What can hang from each mark:
k_246: k_422 k_710 k_917
k_98: k_710
k_951: k_246 k_644
k_917: k_246 k_331
k_422: k_246
k_710: k_98 k_246 k_331
k_331: k_710 k_917

Each row was made from one small tree. Brackets hold a mark, then the marks that hang from it, in the order of their numbers. Every link used is in the known rows. Write each row's tree.
Known rows:
(k_917 (k_246 k_710)): [-22.4,-4.4,-26.8,-12.7,-4.1,2.7,-7.4,0.3,-1.1,-7.9,30.7,-25.5,-2.4,0.1,-12.0,-2.1,-14.9,-9.1,6.9,29.3,8.1,17.0,-1.5,46.6,-2.5,0.3,-10.8,12.6,6.3,7.4,-40.0,11.0,-3.3,20.8,2.9,-18.3]
(k_246 k_422 (k_710 k_98)): [-34.1,-8.7,7.2,-16.8,0.8,20.9,-60.6,33.2,0.0,7.3,46.7,-33.1,4.9,-5.4,-52.5,30.9,-2.6,3.8,17.6,36.1,11.1,2.8,12.9,22.6,-0.5,-39.7,-3.0,-18.6,7.0,12.5,-26.9,24.6,8.5,11.9,49.6,-4.6]
(k_246 k_422): [-7.9,2.2,25.1,-3.7,12.2,9.0,-26.7,21.7,-3.3,-5.8,17.2,-27.0,9.4,-17.9,1.8,17.6,1.1,7.4,22.6,8.1,7.2,-4.3,-9.0,-5.9,-8.6,-22.8,4.8,-20.3,-8.2,-4.1,-18.5,9.0,12.4,4.5,18.4,3.6]
(k_951 (k_246 k_422 (k_710 k_98) (k_917 k_331)) k_644): [-43.7,-29.8,7.7,-39.5,6.6,25.0,-29.4,27.4,-14.7,18.3,29.9,-43.3,44.5,-33.9,-36.5,33.4,-29.1,-11.7,6.3,12.2,23.1,25.1,34.2,36.5,-47.1,-46.8,41.2,-25.3,-17.0,11.7,-45.2,55.7,11.6,-5.4,41.6,1.4]
(k_422 (k_246 (k_710 k_98) k_917)): [-40.4,-2.8,-22.0,-11.2,-0.3,24.7,-29.6,38.0,15.3,21.0,12.1,-31.1,-15.1,-8.7,-50.9,31.2,-5.1,-5.8,9.3,30.1,5.4,15.8,50.6,24.3,-16.4,-14.8,-6.4,0.3,21.8,-1.1,-47.1,23.5,-43.5,19.5,30.0,-14.6]
(k_98 (k_710 k_246 k_331)): [12.4,12.3,-6.7,3.1,1.3,2.4,4.3,22.2,2.8,-21.5,8.6,17.3,-10.8,6.1,1.6,12.0,9.1,33.2,-16.4,22.0,-7.3,-10.6,5.7,1.6,-20.0,-4.2,-33.3,-24.3,9.8,28.6,-14.0,-25.6,-17.8,-23.3,-6.2,-30.9]
(k_422 (k_246 (k_917 k_331))): [-22.9,-3.1,-8.9,0.4,12.5,12.3,-1.6,40.9,22.3,1.7,-15.3,-37.8,-9.5,-17.8,-6.4,7.3,-0.9,-4.7,11.4,1.0,0.9,20.3,34.3,11.5,-24.2,-7.9,12.2,9.4,3.1,-4.1,-36.0,15.5,-36.0,5.2,-1.7,-9.1]
(k_246 k_422 k_917): [-26.5,-14.9,27.3,-16.3,22.7,37.4,-33.3,35.1,8.3,-13.1,16.4,-50.1,9.6,-25.3,-5.6,39.7,-0.6,-3.9,28.9,23.5,23.0,0.7,3.9,-7.9,-2.1,-34.7,12.3,-23.9,3.2,2.5,-37.2,17.3,-4.8,9.3,7.7,2.3]
(k_951 (k_246 k_422 (k_710 k_98 (k_331 k_917))) k_644): [-22.8,-1.8,13.5,-21.4,0.1,-2.0,-30.0,25.7,-59.2,35.5,16.3,-11.1,44.9,-20.5,-21.6,27.9,-28.0,-1.3,-6.1,12.1,4.5,-2.3,23.9,35.0,-43.9,-40.3,14.0,-38.4,-16.6,3.8,-33.0,27.2,9.9,-21.6,44.5,-8.5]
(k_917 k_331): [-5.9,-11.4,-4.1,4.2,8.5,-5.6,2.2,19.9,20.3,-18.3,-3.1,-16.9,7.5,-7.3,0.3,-21.7,4.3,-4.5,0.9,-7.1,-2.0,16.3,7.8,5.1,-7.3,-10.6,24.6,11.6,-11.4,14.4,7.4,7.6,8.9,-18.0,-5.4,3.5]
(k_951 k_246 k_644): [2.5,-4.6,2.6,-16.0,-7.7,-8.3,21.9,-20.0,-35.8,29.1,-7.3,10.0,35.6,-16.3,9.8,5.3,-28.6,-6.3,-13.6,-20.1,-1.0,6.5,2.3,18.9,-48.2,1.9,17.1,-15.8,-28.5,-11.3,-11.6,24.4,9.0,-4.8,10.4,-2.0]
(k_710 k_98 k_246 k_331): [3.9,27.9,14.5,-3.8,0.3,-15.4,-5.3,31.8,-11.6,0.6,10.3,-7.8,-3.6,-1.2,-42.5,-0.7,0.6,11.8,-35.3,17.9,-16.6,-10.6,38.5,-18.2,-10.5,-9.1,-29.0,1.6,47.5,35.4,-7.4,-13.1,-18.1,-57.3,29.7,-42.2]
(k_331 (k_710 k_98) (k_917 (k_246 k_422))): [-18.6,-30.8,-1.5,-37.1,24.7,-32.3,-33.8,43.3,-45.9,5.9,34.3,-27.8,15.3,-2.1,-5.8,11.6,13.6,6.2,-0.4,14.8,16.1,1.0,53.1,27.8,-22.5,-37.7,-34.4,-10.4,20.8,-18.3,-30.3,-20.6,-8.7,-23.7,2.1,-37.1]
(k_331 k_710 k_917): [-0.1,-30.9,-4.6,-26.6,26.4,-31.1,-17.1,28.7,-40.8,-4.0,-0.2,-0.5,7.7,5.5,12.7,2.4,20.9,15.3,5.6,-2.2,11.3,-1.4,30.7,18.3,-2.6,-16.6,-25.5,-14.4,6.8,-24.6,9.9,-35.0,-2.2,-25.1,-18.3,0.3]
(k_951 k_644): [8.0,-13.4,3.7,-11.8,-7.8,-8.0,11.6,-2.7,-23.0,15.1,-2.7,2.4,10.9,-11.1,-4.1,8.8,-7.9,-8.9,-12.1,-6.4,-1.6,-6.3,1.0,12.1,-31.5,-9.0,4.9,-15.8,-10.1,10.8,6.3,16.1,18.3,-2.8,1.3,11.6]
(k_422 k_246): [-5.1,15.1,-7.1,7.2,-3.7,-8.3,0.5,14.7,1.7,18.0,-12.8,-7.8,-10.9,-3.7,-2.5,5.8,-4.1,4.6,3.7,-5.0,-9.1,-0.5,16.0,6.6,-25.4,7.3,-8.5,5.0,0.1,-15.5,-22.4,4.5,-28.1,10.8,11.5,-13.7]
(k_917 k_246 (k_331 (k_710 k_98))): [-18.6,-31.9,-23.9,-28.7,7.8,-31.0,6.7,29.4,6.6,-20.2,34.6,-41.0,6.0,-5.9,-16.3,-25.5,-0.1,-7.8,-10.0,7.3,14.4,27.0,40.9,28.8,-24.5,-23.5,-4.9,22.3,5.3,9.4,-18.0,2.7,-0.2,-30.2,-13.2,-41.0]
(k_710 (k_246 k_422)): [0.0,9.7,28.1,-16.4,17.6,-8.0,-23.6,19.8,-4.5,-19.5,17.7,-37.1,6.2,-12.3,-5.6,14.4,6.2,24.7,8.2,14.3,-5.7,-0.9,-2.2,-5.8,-16.8,-6.2,-14.8,-10.3,17.3,8.3,-20.9,4.2,7.5,-9.7,26.4,-9.7]

Which tree is each row?
[-15.5,-29.7,-26.3,-22.9,11.4,-27.4,10.6,27.6,8.8,-31.8,21.6,-41.8,5.7,-11.6,5.3,-30.5,-3.4,-4.5,4.3,3.6,16.2,26.5,17.7,32.6,-23.2,-12.3,-3.3,21.0,-2.1,5.5,-15.1,-3.5,3.7,-22.1,-28.0,-28.1] | (k_917 k_246 (k_331 k_710))
[-13.3,-25.6,5.4,-24.6,28.0,-24.0,-15.6,44.3,11.5,-43.7,20.3,-44.8,9.8,-17.5,-5.0,-9.9,11.7,21.5,9.5,2.1,7.7,18.7,16.7,11.9,-24.5,-27.3,-3.3,-1.3,2.1,10.4,5.6,-0.7,12.6,-34.6,-0.5,-8.1] | (k_917 (k_331 (k_710 (k_246 k_422))))
[5.8,-4.9,4.6,-10.8,8.3,7.0,-17.3,20.5,7.5,-17.8,23.9,-0.7,-6.1,1.2,3.8,22.8,15.9,36.7,3.8,22.7,3.6,-3.3,1.8,10.5,-27.1,-13.0,-26.0,-26.2,0.3,12.8,-26.8,-9.6,-0.3,3.3,9.7,-19.2] | (k_98 (k_710 (k_246 k_422)))
[-4.9,18.3,21.1,-8.8,17.8,10.6,-1.2,32.9,-0.4,-26.3,-3.4,-32.1,0.3,-17.5,-12.9,10.4,-1.7,12.5,-9.2,25.3,-1.4,-2.1,16.2,-11.9,2.3,-4.3,-15.6,-11.1,38.6,34.1,-18.2,-7.6,-25.4,-39.7,3.5,-23.5] | (k_710 (k_246 k_917) k_331)
[-25.5,-3.0,-27.4,-17.1,-11.4,3.0,-11.7,5.1,-3.0,4.5,36.3,-25.2,-4.1,4.4,-35.8,0.4,-12.2,-14.4,-5.0,31.8,7.1,13.7,24.4,39.8,-6.2,-6.5,-16.7,14.9,15.9,13.9,-42.1,14.5,-8.3,10.6,14.0,-29.6] | (k_917 (k_246 (k_710 k_98)))
[-9.9,-27.5,-1.6,-31.1,30.1,-33.2,-27.1,38.0,-45.2,-9.8,23.7,-30.8,15.6,-8.3,21.8,10.9,13.2,10.4,20.0,11.2,20.0,1.0,24.5,30.7,-20.5,-23.8,-27.6,-15.3,6.4,-25.1,-29.2,-25.8,-1.8,-13.9,-18.6,-21.0] | (k_331 k_710 (k_917 (k_246 k_422)))
[-40.7,-8.9,14.2,-31.2,2.5,26.9,-25.8,28.7,-32.0,22.6,28.3,-31.5,40.3,-37.8,-38.4,45.7,-35.6,-10.7,2.7,20.5,18.4,8.6,26.1,24.3,-39.0,-46.9,20.6,-40.9,-8.2,11.0,-44.2,44.0,-4.6,-11.4,41.1,-11.7] | (k_951 (k_246 k_422 (k_710 k_98 k_331) k_917) k_644)
[2.8,-24.0,1.1,-42.0,24.7,-45.8,-24.4,38.9,-45.8,1.5,14.3,-5.9,10.3,14.8,-21.4,7.6,26.0,23.6,-20.0,8.5,1.8,0.7,62.6,12.1,-16.3,-21.4,-43.2,-4.3,39.5,-12.1,1.7,-31.5,-10.3,-46.5,13.2,-27.1] | (k_331 (k_710 k_98 k_246) k_917)
[-39.1,-14.5,-10.9,-14.6,8.5,4.5,-32.2,39.4,14.3,-14.3,45.6,-63.8,10.1,-15.4,-32.6,-8.1,-10.3,-13.4,12.7,33.4,11.1,24.3,22.5,42.2,-20.3,-36.3,16.1,14.0,0.1,25.7,-47.8,30.6,11.4,-0.6,21.9,-26.4] | (k_917 (k_246 k_422 (k_710 k_98)) k_331)
[-21.0,-37.2,-1.9,-41.5,7.8,-2.1,14.9,15.4,-21.8,14.5,10.1,-17.5,39.3,-26.7,-15.6,15.0,-22.3,-14.7,-11.4,-10.6,19.3,22.2,43.4,21.0,-50.5,-32.1,26.4,-9.5,-14.0,-1.8,-17.6,34.0,-1.2,-28.6,7.7,-9.0] | (k_951 (k_246 (k_917 (k_331 (k_710 k_98)))) k_644)
[-28.4,8.0,-23.6,-2.1,-12.2,3.9,-24.2,26.1,6.5,26.2,9.7,-12.1,-15.1,4.3,-44.8,15.5,-4.8,1.7,2.2,16.7,-6.7,9.2,36.7,28.6,-22.6,-7.0,-13.4,7.0,11.3,-4.3,-29.1,16.9,-26.6,17.2,38.7,-18.6] | (k_422 (k_246 (k_710 k_98)))
[-23.9,-33.5,12.1,-50.2,22.1,-10.4,-32.6,51.4,-10.0,-17.9,44.5,-45.2,3.6,-18.5,-41.8,29.4,8.2,19.9,7.4,27.8,23.8,5.4,43.7,-1.8,-19.6,-38.4,-36.5,-17.9,36.2,1.8,-17.8,2.5,-9.6,-29.9,21.6,-28.1] | (k_331 (k_710 k_98 (k_246 k_422 k_917)))
[-31.4,10.0,-4.0,-7.4,3.9,11.4,-28.7,27.9,-6.0,-18.0,38.7,-48.6,4.2,-21.0,-12.6,7.7,-14.8,-3.8,21.2,38.3,13.0,6.5,-11.6,33.5,-6.5,-18.3,-9.7,-12.6,4.3,16.6,-48.2,9.0,-1.8,7.0,9.9,-26.2] | (k_917 (k_246 k_422 (k_710 k_331)))
[-28.0,-28.0,-6.2,-30.9,14.6,-21.7,-16.0,48.8,3.5,-26.3,45.1,-62.9,12.7,-19.9,-15.3,-11.6,0.0,-2.1,8.0,14.6,21.3,24.1,29.7,22.8,-33.7,-41.9,-6.3,7.1,0.8,8.8,-30.5,10.4,8.3,-24.9,1.8,-39.1] | (k_917 (k_246 k_422) (k_331 (k_710 k_98)))
[-22.2,-5.8,-1.5,-15.9,15.3,-5.0,-45.0,27.8,-38.2,10.0,26.0,-29.7,14.8,7.2,-10.1,13.2,3.8,-6.7,3.7,27.7,5.6,2.2,33.7,41.5,-6.1,-23.8,-10.5,-3.5,11.8,-2.1,-49.7,-2.6,-3.8,6.3,16.7,-16.2] | (k_331 (k_917 (k_246 k_422 (k_710 k_98))))
[-14.5,-2.0,32.1,-27.4,28.8,17.1,-28.2,28.8,3.4,-23.7,17.5,-54.5,7.5,-23.6,-11.3,28.3,2.6,16.0,13.0,26.0,8.6,6.6,11.5,-7.9,-11.0,-17.0,-7.1,-14.9,31.1,13.1,-37.6,11.6,-4.4,-7.3,20.5,-6.5] | (k_710 (k_246 k_422 k_917))
[-38.8,-20.8,13.0,-38.1,3.8,27.0,-29.2,17.8,-28.4,28.3,34.0,-29.4,37.7,-32.6,-39.5,48.0,-30.9,-12.2,7.2,17.4,21.3,13.8,27.2,33.2,-43.4,-42.6,24.8,-32.9,-13.2,1.4,-49.7,49.7,4.7,3.7,47.5,0.1] | (k_951 (k_246 k_422 (k_710 k_98) k_917) k_644)
[-39.0,-12.5,-9.2,-12.2,14.7,3.5,-31.4,32.2,18.9,-29.9,37.2,-67.7,10.7,-19.2,-8.5,-8.8,-7.8,-9.6,21.5,27.2,14.0,29.0,3.0,46.6,-17.7,-27.4,21.2,8.8,-10.8,20.0,-47.7,25.5,15.8,7.7,6.7,-12.9] | (k_917 (k_246 k_422 k_710) k_331)
[-47.9,-19.9,8.6,-22.9,22.0,47.9,-55.5,39.6,14.6,-19.3,37.9,-59.1,3.6,-26.9,-29.5,48.2,-6.4,-1.9,39.2,45.4,29.7,12.9,3.2,18.8,7.5,-42.4,8.0,-29.8,4.9,9.8,-44.3,30.7,-2.3,25.3,25.7,12.4] | (k_246 k_422 k_710 k_917)
[-25.6,20.4,-18.1,6.0,-3.8,-5.3,-30.2,45.5,-14.7,29.1,-2.4,-5.6,-9.0,1.9,-37.1,11.6,-1.5,4.7,-4.2,20.2,-12.6,-0.8,45.9,25.2,-14.4,-11.7,-16.3,-3.1,18.5,-2.6,-32.9,-3.2,-38.5,-6.1,30.2,-23.5] | (k_422 (k_246 (k_710 k_98 (k_331 k_917))))
[-12.7,-8.0,-14.6,-12.7,12.1,-9.9,-20.1,7.1,-34.3,3.0,5.4,-14.5,10.6,10.7,7.3,-2.4,4.0,-8.7,-0.1,20.0,0.1,6.7,22.4,46.0,1.9,-2.3,-7.9,8.1,8.7,-4.9,-36.0,-12.5,-7.3,7.9,-3.3,-8.6] | (k_331 (k_917 (k_246 k_710)))
[-3.8,-30.8,-7.2,-30.1,16.2,-34.2,-24.2,35.8,-42.8,13.8,12.5,4.7,7.6,13.7,-15.2,8.3,21.3,10.0,-8.2,3.3,10.4,-1.6,61.5,14.1,-4.6,-28.0,-29.0,-9.0,16.5,-19.4,8.2,-29.8,-10.6,-34.9,-0.6,-19.6] | (k_331 (k_710 k_98) k_917)
[-36.7,-23.5,10.8,-35.3,8.9,31.8,-25.3,10.5,-25.8,15.1,25.7,-34.3,40.2,-40.6,-16.2,46.1,-34.2,-7.9,19.0,11.9,23.6,19.0,7.9,34.8,-41.0,-33.0,26.9,-39.4,-24.8,-2.3,-48.6,45.1,7.0,15.8,31.1,14.4] | (k_951 (k_246 k_422 k_710 k_917) k_644)
[-1.1,-16.1,-8.7,-14.6,12.7,18.6,-0.6,25.9,24.3,-30.8,15.3,-8.3,-8.9,-3.3,-1.1,12.1,17.0,22.7,-6.7,21.8,6.3,11.3,23.0,14.4,-21.1,-13.5,-12.7,-11.4,12.4,27.5,-25.3,-6.4,-14.0,-9.1,-6.3,-13.7] | (k_98 (k_710 (k_246 (k_917 k_331))))
[-4.5,7.9,12.7,-7.3,15.4,24.8,-16.5,44.2,6.8,-25.2,19.6,-13.3,-7.7,-15.2,-2.5,34.0,9.8,32.3,6.1,35.2,8.7,-8.5,9.0,-2.6,-18.2,-27.8,-25.7,-41.9,12.2,30.5,-35.8,-16.7,-18.1,-18.3,1.1,-25.3] | (k_98 (k_710 (k_246 k_422 k_917) k_331))
[-14.6,-27.8,7.5,-31.2,20.8,-29.4,-21.4,52.3,8.1,-28.8,27.2,-43.7,6.1,-11.5,-29.5,-8.5,11.5,16.8,0.6,6.5,7.0,18.8,37.5,7.1,-26.5,-37.3,-7.0,3.0,16.4,17.0,3.3,2.9,10.0,-43.9,19.1,-25.4] | (k_917 (k_331 (k_710 k_98 (k_246 k_422))))
[-50.3,-3.2,15.9,-18.0,22.5,47.4,-53.2,55.8,10.0,-23.1,29.6,-57.9,2.5,-36.1,-28.7,46.2,-10.2,-2.5,38.0,48.0,25.3,4.4,-0.7,13.1,13.8,-44.6,5.8,-37.6,8.9,23.4,-38.3,18.1,-10.5,3.5,20.6,2.4] | (k_246 k_422 (k_710 k_331) k_917)
[6.2,26.0,19.6,-4.5,12.3,-24.6,-16.8,43.9,-37.9,9.7,-3.7,-3.7,9.1,5.6,-28.6,1.7,10.5,14.7,-37.7,16.3,-21.2,-15.6,54.5,-7.5,-6.8,-13.8,-27.9,-6.3,48.5,26.9,-13.5,-28.2,-19.9,-63.9,23.5,-38.1] | (k_710 k_98 k_246 (k_331 k_917))
[-7.5,0.8,11.9,-9.0,23.3,-11.7,-22.8,18.3,-41.5,4.0,5.2,-26.8,18.1,-0.9,26.5,4.8,6.0,-2.5,7.2,10.4,2.2,-4.1,17.5,25.0,-10.4,-12.6,-4.6,-3.7,3.3,-8.2,-44.5,-14.8,-2.2,0.7,-6.1,-12.9] | (k_331 (k_917 (k_246 k_422)))
[-35.9,10.2,11.0,-5.3,2.6,16.0,-57.4,49.8,-1.9,2.0,40.6,-31.7,3.3,-14.0,-50.1,28.3,-7.7,2.4,13.0,38.5,10.5,-5.3,12.1,13.0,3.0,-47.0,-6.5,-30.8,11.1,22.9,-22.6,12.6,1.2,-10.6,46.0,-18.1] | (k_246 k_422 (k_710 k_98 k_331))
[5.8,11.9,8.5,2.7,8.0,6.6,-11.5,35.6,1.5,-23.6,18.8,-1.4,-8.6,-4.8,2.1,23.8,9.7,40.5,2.6,27.8,-4.7,-13.7,-3.3,0.6,-23.8,-18.4,-28.5,-37.1,5.7,25.6,-23.2,-21.4,-8.6,-20.6,6.1,-28.6] | (k_98 (k_710 (k_246 k_422) k_331))
